In the rows, 128 means zero.
Known rows, with every step that occurs:
zipe/sanis/vefen: [154 157 140 110 131 145 128 141 148  98 119 113 121 122  88 121 132 140
  90 139 108 141 104 145 155]
feker/bisov: [146 148 112 149 115 121 155 142 151  98 112 134 152  93 102  99 151 132
 105 107 119 163 113 155 128]
sukedu/gini: [182 140 120 123 104 132 125 129 152  84  86 141 168 112 100 111 119 127
  79 107  92 142 101 144 125]
feker/bisov/gini/zipe/sanis: [163 166  92 114  78 160 130 125 158 117  78 106 137  57 107 120 136 149
 100 137 127 150  64 164 143]
fopog/vefen/gini: [185 152 117 138 106 121 131 113 118  83 113 127 114 130 105 121  94 161
 156 135  87 194  93  99 140]
bisov/gini: [179 152 118 106 119 156 128 111 153  84  99 137 136  96 116 109 101 160
  85 107 125 153  68 126 125]
fopog/sukedu: [170 140 113 128 142 138 122 132 156 101 106 144 134 111  90 118 121 117
  90 112  97 148 122 127 142]
feker/vefen/sanis: [201 122 109 127 150 126 127 124 123  65 134 145 122 109  75  77  97 162
 128 117 130 171 101 147 154]
fopog/sukedu/gini/zipe: [205 136 105 107 103 129 103 134 167 107  79 141 168  91  86 127 106  95
  77 122  86 144 119 148 147]
bisov/gini/zipe/sanis/vefen/feker: [184 188 115  88 119 134 128 143 182 116 109  79 115 103 123 133  82 135
  80 144 142 180  80 120 164]
bisov/gini/zipe/sanis/vefen: [186 166 130  73 108 160 113 124 158 106 108 105 123  85  99 125 100 151
  84 151 129 149  68 146 160]
gini/zipe/sanis: [162 138 103 107  90 162 118 124 147 102 111 130 140  87  91 142 118 125
  99 149  95 140  87 146 172]
sanis/zipe: [183 140 133 129 119 143 136 120 140  79 150 126 142  77 130 119 105 145
 105 127 127 150  98 141 137]
sanis/zipe/gini: [172 140 135 129 100 172 124 120 134  68 138 111 139  72 117 125 110 159
 114 134 122 132  78 157 138]
bisov/feker: [156 170 106 112 122 151 156 132 154  91 107 158 151  98 112 109  98 151
  81  80 106 171 100 131 154]
sanis/zipe/gini/vefen/feker/bisov: [153 186 121 166 118 125 181 171 157  99 149  73 134  80 138 120 110 139
 115 121 176 192 117 157 143]
vefen/sanis/zipe/gini: [199 149 118 121 111 170  97 117 130  48 142 110 111  78 113 117 103 182
 157 162 128 153  77 168 140]
vefen/gini/zipe: [202 133 105 114  99 125 124 126 149  90 109 145 127  98 100 123  87 144
 142 144 106 171 113 120 162]
sukedu/gini/vefen/sanis/zipe: [228 164 128 119 129 130 125 135 145  65 136 121 131  88 120 111  84 158
 124 145 151 182 113 165 133]
sukedu/gini/vefen/feker/bisov: [161 187 106 161 125  85 185 179 180 111  96 101 163 120 121 106 119 106
  81  94 146 202 140 143 131]
fopog/sukedu/gini: [190 142 113 125 120 130 112 134 163 100  67 138 156 114  88 117 120 110
  76 106  87 136 122 140 125]
vefen/feker: [159 160 106 140 136 113 151 144 170  94 124 119 137 127 128 126 102 117
  89 108 117 181 111 106 147]
sanis/vefen: [167 149 145 106 146 122 138 139 150  87 140 135 142 122  97 105 116 132
  89 122 119 163 112 138 145]
sukedu/fopog/vefen/gini: [196 150  91 134  91 136 139 120 122  85 108 132  99 150 111 125  88 169
 170 126 105 194  96  90 167]
sukedu/fopog/vefen/gini/zipe: [212 142  83 117  74 136 131 119 125  94 119 135 109 128 106 133  72 154
 174 142 108 202  95  97 189]

Rows:
[209 186 119 128 138 136 145 133 149  78 142 103 108  55 139  88 101 188
 141 140 196 205  90 171 124] -> feker/bisov/gini/vefen/sanis/zipe
[152 208 114 130 129 118 155 159 182 125  90  61 108 109 127 107 132 146
  87 123 154 180  89 137 133] -> zipe/sanis/vefen/feker/bisov/gini
[171 152 142 124 116 166 148 135 132  75 155 114 133  79 114 127  93 155
 106 132 150 154  96 157 149] -> sanis/zipe/gini/vefen
[211 127 124 132 124 159 111 118 108  47 150 108 114  74  89  87  86 187
 147 139 149 149  78 173 153] -> feker/vefen/sanis/zipe/gini
[194 144 107  88 102 156 120 112 158  92 109 142 149  74 113 118  86 144
  88 125 126 162  63 133 145] -> bisov/gini/zipe
[151 184 121 147 149  81 172 178 178 111 133  94 139 123 120  95 131 116
  96 112 144 203 134 133 141] -> sanis/vefen/feker/bisov
[178 162 136 118 122 129 125 139 147  98  94 104  88 131  87 118 116 165
 136 154 109 149 118 126 156] -> zipe/sanis/vefen/gini
[202 119 118 141 128 111 150 128 124  84 103 139 117 114  80  78  85 164
 133 104 126 159 118 117 153] -> feker/vefen/gini
[150 180 126 124 142 119 143 159 172 110 123  84 111 140 113 131 114 123
  87 133 121 169 115 120 160] -> zipe/sanis/vefen/feker
[195 179 110 110 121 111 110 168 192 135  81  78 134 122  96 143 102  87
  71 144 103 158 130 136 166] -> fopog/sukedu/gini/zipe/sanis/vefen/feker
[142 170  95 166 127  99 169 160 172 109 115 106 146 112 128 107 133 115
 102 102 131 193 123 130 136] -> vefen/feker/bisov
[234 167 123 124 149 126 111 140 153  80 120 117 119  90 108 115  88 141
 121 145 142 174 132 162 137] -> fopog/sukedu/gini/vefen/sanis/zipe
[218 159 109 120 143 140 147 123 125  69 148 130 125  66 109  73  60 191
 123  96 158 187  98 156 165] -> bisov/feker/vefen/sanis/zipe
[174 178  83 128 104 114 154 146 184 116 103 101 148  75 139 110 102 129
  94 113 152 201  86 131 140] -> vefen/feker/bisov/gini/zipe
[224 127 122 133 146 128 126 118 116  59 162 121 119  77 103  79  82 173
 137 130 153 170  97 156 152] -> feker/vefen/sanis/zipe
[148 150 130 119 121 165 148 143 137  77 126 136 137 110  86 122 107 146
  96 119 127 155  98 146 152] -> zipe/gini/vefen
[142 182 106 162 144  96 197 175 173 113 133 110 140 117 125 108 121 114
  96 100 159 213 140 131 145] -> gini/vefen/feker/bisov
[207 160 127 119 150 137 134 132 136  62 172 126 110  87 122 112  85 163
 139 150 161 191 113 155 149] -> gini/vefen/sanis/zipe
[168 175 129 141 126 142 161 154 155  81 158  86 126  98 139 136  76 140
 103 125 163 183 105 132 156] -> sanis/zipe/gini/vefen/feker
[195 152 104 130 126 124 170 135 132  93  88 148 124 104  88  74  64 182
 115  69 128 177 117 117 166] -> bisov/feker/vefen/gini
[188 154 123 122 138 125 138 152 162 104  86 142 151 119  86 119 108 107
  67 104 113 156 140 141 137] -> fopog/sukedu/gini/vefen
[187 183 104 121 141 134 145 139 152  84 112 126 111  88 110  83 114 177
 131 127 170 206  93 161 126] -> feker/bisov/gini/vefen/sanis
[206 160 112 119 122 167 132 125 117  61 135 116 119  64  99  78  66 205
 134 104 151 167  78 171 166] -> bisov/feker/vefen/sanis/zipe/gini
[217 111 110 125 112 113 141 127 127  90 114 144 132  94  75  91  71 148
 134 120 126 169 115 124 174] -> feker/vefen/gini/zipe
[130 184 107 161 124 123 181 175 166 102 119  94 138 115 111 116 124 128
 105 108 153 194 117 146 148] -> zipe/gini/vefen/feker/bisov
[145 173 116 136 134 140 163 161 162  88 129 109 129 129 111 133  91 127
  93 113 138 184 107 122 157] -> zipe/gini/vefen/feker
[160 186  79 131  89 134 144 144 182 128  84  77 129  73 132 128 118 132
  96 131 139 178  75 139 148] -> vefen/feker/bisov/gini/zipe/sanis
[136 193 117 149 134 103 163 174 176 123 113  69 118 123 113 113 147 121
  99 128 135 182 124 142 150] -> zipe/sanis/vefen/feker/bisov
[166 173 118 107 126 119 135 159 176 115 132  88 125 118 110 140 100 111
  91 149 121 176 108 126 181] -> gini/zipe/sanis/vefen/feker
